What can hang from each mark:
vaka: maler tonud
bunaso: maler nare
safu: puga
fimel: maler puga
tonud: vaka
kule: maler
maler: bunaso fimel lavubor vaka
puga: fimel
nare: bunaso

Every row comes from one small tree of marks. Brackets hold a mark, then the marks that hang from it, in alphabetical order. Every link used is in the known rows. Which tree was each row made from?
Known rows:
[tonud vaka]: [ 8.1 -5.9 -9.1  3.9 -7.8 -2.3 -7.4  3.5  2.3 -0.1  2.9 -2.8  4.9 -4.5
 -1.6 11.7 -7.1 -3.9 11.0  1.7  8.6  7.4]
[safu [puga [fimel [maler bunaso]]]]: [  5.5  -2.3  -2.6  -2.6  -6.8  -9.2  -5.5   8.2  -8.5  -2.7   1.6  -6.4
   0.9 -15.6  -8.2 -16.4  -4.0  -3.4  16.8   1.6  11.6   0.8]
[nare [bunaso maler]]: [ -0.1  -2.0  -6.4   4.5 -14.1  -3.3  -7.0   2.1  -3.2  -4.0   3.2 -22.4
   1.6  -5.0   0.2   9.7  -3.4  -3.4 -20.3  13.4  -6.3   1.0]
[maler bunaso fimel vaka]: [ -1.2   7.8  -4.7  -3.4 -11.7 -11.1   6.8  -5.3  -4.5   3.8   8.2 -18.2
  23.1  -0.3  -2.3  -9.2   4.8  -5.3 -35.8  12.0 -33.1  -7.1]
[tonud [vaka [maler fimel lavubor]]]: [  5.3  -2.6 -10.7   5.3 -10.1  -3.2   5.5   8.2   0.9   1.6   4.0  -6.4
   4.4  -1.5  -4.7  -1.4  -2.2  -2.5   2.9   6.1  -1.2   3.7]
[maler lavubor]: [ -3.9   2.6   1.6 -10.3  -8.7 -10.2  11.1   4.4  -3.6   0.2   6.0  -5.0
   1.2  -7.7  -8.1  -4.7   9.4  -1.3 -16.1   7.2  -4.5  -4.3]
[puga [fimel maler]]: [  6.0  -5.5   3.9   2.3  -2.3 -18.3  -8.7  13.8  -5.6  -4.2   1.1  -4.8
   6.6 -11.9  -4.7  -2.8   5.5  -5.2  -5.4   3.0  12.5   1.7]
[tonud [vaka [maler [bunaso nare] [fimel puga] lavubor]]]: [  8.3   0.9 -17.1   9.1 -15.0   1.5   5.1   5.2   5.2   1.3   2.8 -10.7
   0.9   2.1  -6.9 -11.7  -7.2  -1.9  -2.9   7.4  -4.3   0.2]
[safu [puga [fimel maler]]]: [  5.0  -3.7  -1.7  -3.8  -6.3  -8.9  -5.6   8.8  -9.4  -2.3   2.3  -5.0
   0.7 -16.9  -6.8 -12.7  -3.0  -3.3  19.6  -0.7  15.2   2.3]
[safu [puga fimel]]: [  9.9  -2.7   0.2  -6.6  -5.2  -6.5  -4.5   4.5 -10.5  -0.2   4.3  -4.8
  -0.8 -18.2  -6.9 -10.8  -1.4  -5.9  20.2   0.7  11.0   4.4]
[tonud [vaka [maler bunaso [fimel puga] lavubor]]]: [  7.2  -0.1 -13.8   6.5 -12.7  -1.3   5.4   5.1   4.1   1.4   1.8  -9.6
   5.1   0.4  -8.4 -10.7  -5.1   0.2   2.0   6.7  -3.0   1.8]
[kule maler]: [ -9.1   4.2   5.7   3.4  -5.3 -11.4  -7.7  -3.1   6.2  -5.8  -0.2 -10.5
   5.3 -14.3  -1.3  -3.2   9.9   8.3  -7.1   3.5 -10.0   3.3]
[vaka [maler lavubor] tonud]: [  2.6  -1.8  -1.4   1.2  -2.3  -7.6  23.4  14.4  -3.2  -3.4  -0.7  -9.3
   6.5 -11.1  -6.6  -7.1  17.8  -0.4 -14.5  -0.1 -10.3  -2.9]
[puga [fimel [maler [vaka tonud]]]]: [  7.8  -4.7   6.4   2.3  -1.0 -17.3  -0.9  12.0  -8.1  -2.8  -0.7  -8.3
  17.8 -11.5  -2.5  -1.9  12.0  -4.9 -16.3   0.5   8.5   0.5]
[tonud [vaka maler]]: [ 11.3  -5.6 -12.3  11.4  -6.5  -3.9  -4.9   7.8   5.7   1.9   2.4  -3.7
   4.7  -4.4  -3.9   4.1  -4.3  -2.2  12.2   1.6   5.4   7.7]
[safu puga]: [  1.5  -1.5  -6.3  -7.0  -8.8  -3.0  -3.2   1.6  -5.9   0.0   6.0  -4.6
  -1.9 -16.0  -5.7  -6.9  -5.6  -2.0  21.1  -0.8   4.3   1.9]
[bunaso maler nare]: [  3.4  -1.2  -6.7  12.9 -17.6   9.0  -6.6   2.3   7.7  -2.3  11.6 -12.4
  -8.4   1.6  -0.1  -0.9  -9.0 -11.3 -22.3   5.7  -3.5  -7.2]
[fimel maler puga]: [ -6.2  -2.8 -11.1   2.9 -13.7  -7.5  -7.4   5.5   5.7  -4.1  -1.1  -7.8
   6.8  -8.1  -7.2  -8.6  -5.4   9.2   3.8  -6.8  16.0  -3.0]
[puga fimel]: [ 13.3  -3.8   6.6  -2.0  -0.7 -15.1  -6.9   7.6  -7.1  -1.2   3.9  -4.6
   4.1 -13.5  -4.8  -0.2   8.1  -8.6  -5.3   4.9   6.3   4.9]
[vaka tonud]: [  1.5  -5.6   0.1  -3.9  -2.0  -5.2   8.7   7.4  -5.6  -7.1   0.0  -7.6
   7.9 -13.1   0.1  10.7   8.3  -4.2  -7.0  -3.3  -4.7   0.7]

Which tree is each row?
[  0.4   3.0  -7.0  -0.3  -9.0  -3.9  27.1   9.6  -3.1  -4.7  -1.6 -17.4
   7.6  -5.8  -9.6 -20.9  11.3   1.3 -20.1   4.0 -21.0  -7.3] : [vaka [maler bunaso [fimel puga] lavubor] tonud]
[ -3.7  11.9  -4.8  -7.0 -16.8  -2.1  31.3  -1.1  -9.8   0.2   5.4 -23.6
  16.9   3.9  -1.8 -18.2  11.9  -7.1 -61.3  13.9 -38.1 -16.6] : [maler [bunaso nare] fimel lavubor [vaka tonud]]
[  6.7  -2.1 -12.3   5.0 -11.9  -0.7   5.3   5.9   2.4   2.0   2.9  -7.7
   4.6  -1.6  -6.0  -4.9  -3.6   0.2   5.7   3.6   2.3   3.9] : [tonud [vaka [maler [fimel puga] lavubor]]]
[  3.8  -3.1   6.1  -1.7  -3.7 -18.4  -0.8  14.4  -7.3  -3.7   1.1  -5.2
   6.0 -10.6  -7.0  -7.7   9.2  -4.0 -11.8   5.0  11.6  -1.0] : [puga [fimel [maler lavubor]]]
[ -3.1  -1.9  -0.5   1.4 -16.9   5.4  -1.8  -1.6   2.1  -2.2   9.4 -14.3
   4.8  -1.1  -4.4  -3.7  -6.8  -3.9  -9.0   3.8  -3.8  -4.0] : [bunaso [maler [fimel puga]]]
[  1.7   7.8 -14.3   5.0 -16.1  -4.7  12.7   5.7   3.5   1.1   6.0 -15.5
  -3.6  -1.0 -10.4 -27.9   1.8  -0.5 -23.4  10.6 -21.0  -8.9] : [vaka [maler [bunaso nare] [fimel puga] lavubor]]
[ 10.7  -1.4 -19.4  12.9 -13.6   1.6  -2.6   4.6   6.7   0.7   2.8 -10.4
   1.4   0.8  -4.6  -6.9 -10.7  -2.9   3.4   5.1  -3.3   3.1] : [tonud [vaka [maler [bunaso nare] [fimel puga]]]]
[  9.0  -0.9 -11.4  12.8  -4.5  -4.3  11.8  12.6   3.1  -5.4  -0.7 -13.2
   1.7  -7.6  -4.2  -9.6   7.4  -5.1 -17.9   1.9 -18.1  -4.0] : [vaka [maler [bunaso nare]] tonud]
[-12.7   6.1   2.2  -0.5 -11.1  -6.7  -4.3  -6.7   3.5  -6.3   0.1 -15.6
   6.3 -12.2  -1.1  -9.0   5.5  10.5  -7.4   3.4 -13.4   1.8] : [kule [maler [fimel puga]]]
[ -0.9   0.5   8.9  -0.9 -11.4   1.7  17.2   0.6  -1.3   1.1   6.3 -14.8
  19.0  -0.6  -4.7  -3.8  11.8  -3.6 -32.4   4.0  -7.1  -8.6] : [bunaso [maler lavubor [vaka tonud]]]
[  6.2   3.7  -1.6   0.4  -4.8  -9.4  11.4  -1.8  -2.2   1.0   0.7 -15.3
  26.2  -5.4  -3.4  -4.6  12.4  -3.4 -32.6   3.8 -22.1  -5.5] : [maler bunaso [vaka tonud]]
[  2.1   2.3 -10.5   7.3  -8.0 -12.0   2.4   8.0   2.6   0.1   6.3 -11.6
   2.9  -5.1  -7.2 -14.1   1.9  -3.6 -11.4   9.8 -23.6  -2.6] : [vaka [maler bunaso fimel]]
[ -3.1   2.4  -4.2  -2.1 -18.3   0.9  11.1  -1.8  -9.1  -2.3   1.7 -29.9
  12.9  -1.8   0.2   1.7   3.7  -0.3 -37.2  13.1 -13.5  -4.2] : [nare [bunaso [maler [fimel puga] lavubor [vaka tonud]]]]
[ -5.5   1.6   8.0  -4.1 -14.6   3.0  20.5   0.0  -6.0   0.2   8.6 -18.7
  19.4   1.7  -2.6  -4.8   9.6  -5.5 -37.0   6.7 -15.7 -10.0] : [bunaso [maler fimel lavubor [vaka tonud]]]
[ -8.8   5.5  -3.0 -15.7 -17.1  -3.6  15.8  -1.0  -7.2  -0.4   6.7 -12.5
   2.6  -4.7  -7.9 -13.0   3.3   1.8 -16.9   6.8  -9.5  -6.3] : [maler [fimel puga] lavubor]
[  7.2  -2.2  -6.8   9.0  -1.3  -8.5  12.5  12.6   1.6  -5.2  -2.0 -11.8
   7.8 -10.1  -6.2  -8.1  10.6  -2.5 -11.0   1.1 -16.6  -1.8] : [vaka [maler bunaso] tonud]
[  3.2  -2.2  -0.3  -6.6  -7.4  -8.9  -0.2   9.2 -10.5  -1.9   2.3  -5.2
   0.1 -16.0  -8.5 -16.3  -0.5  -2.4  15.0   1.1  14.5   0.3] : [safu [puga [fimel [maler lavubor]]]]
[ -6.9   1.2   2.5  -4.2 -18.9   5.0   9.4  -0.8  -0.2  -1.4   9.3 -15.2
   3.7   0.8  -7.8 -10.5  -1.5  -2.3 -17.8   7.1  -4.7  -8.0] : [bunaso [maler [fimel puga] lavubor]]
[ -4.7   4.2   4.4  -3.7 -19.0   4.1  13.8  -5.1  -1.4   3.7  10.0 -18.4
  17.1   2.9  -6.5 -12.1   4.6  -1.4 -31.1   6.6  -9.6  -9.5] : [bunaso [maler [fimel puga] lavubor vaka]]
[  3.4  10.1  -3.6  -2.2 -12.5  -3.8  26.4  -0.5  -3.2   1.8   2.3 -18.4
  16.2   0.5  -5.0 -17.1  15.4  -4.5 -55.2   9.6 -25.8 -14.4] : [maler [bunaso nare] lavubor [vaka tonud]]
[ -4.2   1.9  -2.5  -1.9 -16.3  -1.5  11.1   0.7 -10.4  -2.7   2.9 -28.8
  12.7  -1.6   1.6   5.2   5.1  -3.2 -39.8  15.3 -17.1  -4.3] : [nare [bunaso [maler fimel lavubor [vaka tonud]]]]
[ -1.7   6.7  -5.1   3.8 -25.7  12.7  12.3  -5.1   1.6   3.1  12.5 -21.6
   5.2   7.6  -1.7 -15.4  -1.7  -6.5 -45.1   8.3 -13.0 -14.3] : [bunaso [maler [fimel puga] lavubor vaka] nare]
[ -6.5  -0.3 -13.2  10.0 -12.3 -11.5  -7.6  11.0   5.8  -6.3   2.2  -8.8
   0.0  -2.7  -3.7  -8.0  -6.5  -1.5 -16.1   4.9  -3.5  -8.3] : [fimel [maler [bunaso nare]]]
[  4.4  -1.2   4.5   0.1  -4.5 -19.2  -0.4  13.5  -5.5  -4.2  -0.1  -7.4
   6.3  -8.5  -9.3 -13.3   7.9  -4.2 -15.4   8.4   6.4  -3.1] : [puga [fimel [maler bunaso lavubor]]]
[  9.6  -2.3 -16.0  10.4 -11.3  -1.3  -2.3   4.6   5.7   0.9   1.9  -9.3
   5.4  -0.9  -5.9  -5.8  -8.7  -0.9   8.0   4.4  -2.2   4.6] : [tonud [vaka [maler bunaso [fimel puga]]]]
[ -2.0  15.5 -10.1  -6.6 -23.3  -0.6  21.5  -8.7  -3.1   5.3   7.2 -23.4
  13.9   5.6  -7.1 -28.9   4.8  -1.1 -53.1  13.6 -29.7 -16.0] : [maler [bunaso nare] [fimel puga] lavubor vaka]
